What can hang from each mark
K_759: K_280 K_936
K_936: K_332 K_455 K_759 K_786
K_786: K_873
K_455: K_764
K_280: K_332
K_873: K_455 K_786
K_764: K_455 K_786
K_332: K_280 K_936

Every row comes from one small tree of marks. The marks that hang from a mark follow it in brackets, in the order of their numbers. Every link used is in the known rows. Which tree was each row made from?
Known rows
K_280[K_332]: -2; 6; -13; 3; -8; 7; 18; 7; -8; 1; -14; 6; -21; 1; -1; -8; -9; 11; -7; 0; -1; -2; 0; -8; 3
K_332[K_280 K_936[K_455]]: -3; 1; -13; -2; 8; 4; -9; 19; -17; 1; -18; -6; -17; 4; 1; 6; 9; 10; -5; 25; -2; -1; -11; -9; 0
K_332[K_280 K_936[K_786[K_873[K_455[K_764]]]]]: 5; -8; 28; -11; 14; -6; -18; 11; 1; -8; -2; 4; 3; 5; -3; -14; 17; -22; 35; 12; 12; 12; 4; 3; 1
K_873[K_455 K_786]: -7; 1; -23; 3; 18; 10; 2; 17; 10; -12; 9; 17; -2; -1; -10; -7; -12; -11; 1; 2; 12; 2; 19; -10; 12
K_759[K_936[K_332[K_280] K_455 K_786[K_873]]]: -2; 3; -11; -19; -2; -4; -13; -25; -2; 9; -31; 0; 15; -2; 2; 11; 6; 10; 8; 23; -1; -15; -5; 8; -5
K_759[K_280[K_332[K_936]]]: 3; -1; 28; 13; -4; 6; 22; 10; -2; 13; -5; -5; -25; 7; 9; -1; -6; 19; -17; -4; -6; 3; -7; -12; -7
K_873[K_455[K_764]]: -2; 0; 2; -4; 10; 9; -6; 6; -4; -14; 10; 9; 14; 1; -9; -13; 1; -11; 3; 9; 7; 7; 13; 2; 10
K_764[K_455]: -3; 4; -28; 10; -7; 0; 5; -1; 6; -13; 17; -7; 4; -1; -4; 0; -7; -1; 6; 12; 5; -8; -1; 1; 7
K_786[K_873[K_455[K_764]]]: 5; -3; 7; -6; 6; 2; 6; 1; 0; -13; 6; 15; 22; -3; -12; -17; 0; -19; 17; 24; 9; 2; 19; 1; 11
K_936[K_455[K_764[K_786]] K_759[K_280[K_332]]]: -2; -3; -14; 10; -16; -6; 16; -3; 0; -1; 18; -12; 2; -5; 1; -5; 5; 9; -14; -19; -13; 15; -2; -1; -1
K_332[K_280 K_936[K_455 K_759 K_786[K_873]]]: 2; 0; -2; -13; -5; -12; -14; 21; 1; 2; -20; -8; -9; 1; -1; 10; 16; -9; 27; -2; -8; -10; -10; 5; -4
K_873[K_455]: -4; 4; 13; 1; 9; 10; 2; 10; 3; -10; 1; 12; 1; 3; -10; -2; -7; -4; -1; 11; 4; -6; 9; -5; 8
K_280[K_332[K_936]]: 7; 0; 0; 7; 1; 7; 15; 20; -12; 7; -10; 3; -27; 4; 4; -7; -2; 16; -9; 9; 2; 3; -5; -12; 0
K_455[K_764[K_786[K_873]]]: 1; -5; -20; 13; -14; -10; 15; -11; -2; -16; 32; 4; 13; -3; -2; -20; 2; -12; 21; 6; 14; 3; 6; -7; 18
K_786[K_873]: 0; 5; -11; 0; -12; -1; 17; 0; 1; -6; -4; 9; 2; -1; -5; -5; -5; -8; 16; 12; 5; -16; 5; -6; 11
K_332[K_280 K_936[K_455[K_764] K_786]]: 0; -4; -23; -11; 12; -4; -33; 1; -14; -4; -8; -8; -4; 2; 4; -2; 19; -9; 7; 9; 5; 12; -11; 6; -1
K_280[K_332[K_936[K_455[K_764] K_759]]]: 11; -5; -25; -9; 0; 2; -2; 25; -21; 4; -7; -4; -5; -4; -2; -6; 13; 10; -11; 3; -10; 14; -2; 4; -2
K_873[K_786]: -9; 4; -45; 8; 2; 6; 7; 11; 3; -9; 7; 10; -10; -2; -2; -6; -11; -6; 3; -9; 7; -4; 11; -11; 13
K_332[K_280 K_936[K_455 K_759 K_786]]: -5; 4; -7; -10; -1; -4; -26; 26; -4; 3; -16; -13; -16; 4; 2; 16; 16; -1; 13; -15; -11; -5; -15; 5; -6
K_332[K_936[K_786[K_873[K_455]]]]: 9; -6; 26; -2; 20; -6; -7; 6; 11; -6; 4; 15; 0; 2; -6; -1; -1; -19; 18; 18; 15; -4; 5; -2; 4
K_759[K_936]: -6; 8; -2; 8; -2; 13; -1; -1; -7; 3; 5; 0; 8; 1; 2; 9; -13; 6; -6; -2; 1; -11; 1; 1; 2
K_332[K_936]: 4; 1; 1; 10; 1; 6; 3; 18; -8; 0; 4; 0; -14; 5; 3; 1; -1; 5; -2; 5; 6; -6; -5; -8; 6
K_759[K_280[K_332] K_936[K_455[K_764[K_786]]]]: -3; -6; -11; 12; 3; -1; 9; -29; -8; 6; 25; -10; 15; -5; 6; -3; -6; 15; -31; 1; 0; 19; -1; -1; -6

Which tree is each row?
5; 0; -36; -20; -9; -12; -17; -7; 1; -10; 2; 1; 23; -10; -8; 1; 12; -24; 20; -6; -3; -6; 5; 17; 6  K_936[K_455[K_764] K_759 K_786[K_873]]
-7; 3; 11; 2; 2; -1; -15; 15; -2; 0; -12; -7; -25; 9; 9; 1; 9; -1; 18; -12; 4; -2; -14; -3; -1  K_332[K_280 K_936[K_786]]
-8; 9; 22; 2; -22; -3; 10; 5; 15; 7; -11; -9; -18; 2; 6; 7; -5; 4; 2; -50; -17; -6; -6; 5; -8  K_936[K_759[K_280[K_332]] K_786]
-1; -1; -8; -2; 5; 10; 2; -22; -13; 12; 0; -6; 18; -5; 3; 3; -6; 12; -33; 10; -8; 12; 3; 6; -11  K_759[K_280[K_332] K_936[K_455[K_764]]]
3; 0; -8; -10; 2; 2; -22; -44; -5; 9; 2; -5; 32; -4; 7; 12; 2; 9; -24; 2; -4; -2; -3; 16; -9  K_759[K_280 K_936[K_332 K_455[K_764] K_786]]
-3; -6; 2; 14; 7; 1; 1; -2; -1; -20; 35; 6; 12; 1; -6; -17; 0; -10; 5; 5; 14; 13; 10; -6; 14  K_873[K_455[K_764[K_786]]]
9; -9; -5; 0; 5; 2; 6; -3; -15; 7; -1; -4; -5; -1; 3; -6; 5; 12; -29; 18; -4; 17; -3; -3; -7  K_759[K_280[K_332[K_936[K_455[K_764]]]]]
-5; 3; 1; -5; 9; 2; -7; -32; 2; 14; -12; -4; 2; -4; 5; 17; -14; 8; -29; -6; -5; -1; -6; 7; -15  K_759[K_280[K_332] K_936[K_455 K_786]]
11; -6; 3; -3; 2; -10; 9; 0; -1; 4; -15; 10; -22; 0; 3; -8; -2; -5; 11; 5; 9; 0; -3; -5; 0  K_280[K_332[K_936[K_786[K_873]]]]
-3; 1; 52; -1; 11; 0; -1; -21; 23; 4; 9; 6; 24; 0; -2; 13; -16; -16; 7; -5; 5; -11; 10; 7; -7  K_759[K_280 K_936[K_786[K_873[K_455]]]]
-4; -4; -28; 0; 19; 10; -6; 13; 1; -17; 18; 17; 11; -3; -9; -18; -4; -17; 6; 2; 14; 15; 24; -4; 13  K_873[K_455[K_764] K_786]
0; -3; 14; 14; 4; -5; 21; -1; 13; -15; 24; 12; 6; 0; -10; -11; -8; -11; 16; 20; 14; -4; 11; -13; 15  K_764[K_786[K_873[K_455]]]
10; -9; -32; 2; -4; -5; 4; -33; -12; -2; 21; 3; 37; -9; 0; -5; 3; 13; -6; 35; 9; 1; 5; 2; 8  K_759[K_936[K_332 K_455[K_764[K_786[K_873]]]]]
6; -2; 61; 1; -2; -6; 2; 17; 25; 2; 8; -1; 5; 4; -3; 13; 1; -14; 20; -18; -5; -10; 3; 4; -6  K_332[K_936[K_759[K_280] K_786[K_873[K_455]]]]
0; 0; 4; -9; 4; -7; 5; -35; 8; 15; -13; 3; 8; -7; 2; 13; -13; -1; -15; 6; -2; -5; 0; 6; -14  K_759[K_280[K_332] K_936[K_455 K_786[K_873]]]
3; 1; 52; -4; 2; 1; 1; -30; 20; 11; -3; 7; 26; 1; 0; 11; -11; 3; 2; 6; 2; -14; 8; 6; -9  K_759[K_280 K_936[K_332 K_786[K_873[K_455]]]]
-5; 8; -3; -2; -14; 2; 17; 8; 2; 9; -17; -7; -8; -3; -2; 11; -5; 14; -20; -11; -23; -6; -3; 0; -7  K_936[K_455 K_759[K_280[K_332]]]
-2; 2; -11; -12; -11; -7; -7; -9; 1; 2; -8; -8; 2; -5; 1; 4; 6; -3; -9; -28; -15; 8; -3; 13; -8  K_936[K_455[K_764] K_759[K_280[K_332]] K_786]
2; -1; 27; 9; 1; -2; 5; -2; 5; 11; -5; -4; -27; 5; 10; 3; -5; 8; -11; -19; 0; 4; -10; -4; -10  K_759[K_280[K_332[K_936[K_786]]]]
-7; 7; 19; 7; -16; 7; 1; 49; -5; 4; -12; -17; -22; 10; 4; 5; 13; 11; 20; -20; -15; -7; -10; -5; -2  K_332[K_280 K_936[K_759]]
-2; -5; -15; 8; -6; -6; -10; 27; -15; -6; 16; -19; -3; 3; 3; -3; 23; 5; 10; -6; -6; 14; -10; -2; 4  K_332[K_280 K_936[K_455[K_764[K_786]] K_759]]
5; -2; 1; 2; 8; -1; -2; 6; -5; 4; -11; 5; -29; 3; 7; -3; -1; 5; -3; -7; 6; 5; -9; -4; -2  K_280[K_332[K_936[K_786]]]
-1; 8; 0; -10; -19; -4; -7; -14; 11; 7; -14; -7; 8; -1; 2; 22; 6; 11; -11; -20; -18; -19; -9; 10; -6  K_936[K_332 K_455 K_759[K_280] K_786]
-7; 6; 26; 4; -2; 4; 1; -21; 8; 15; -5; -4; -5; 2; 11; 11; -17; 8; -13; -28; -4; -2; -5; 5; -13  K_759[K_280[K_332] K_936[K_786]]
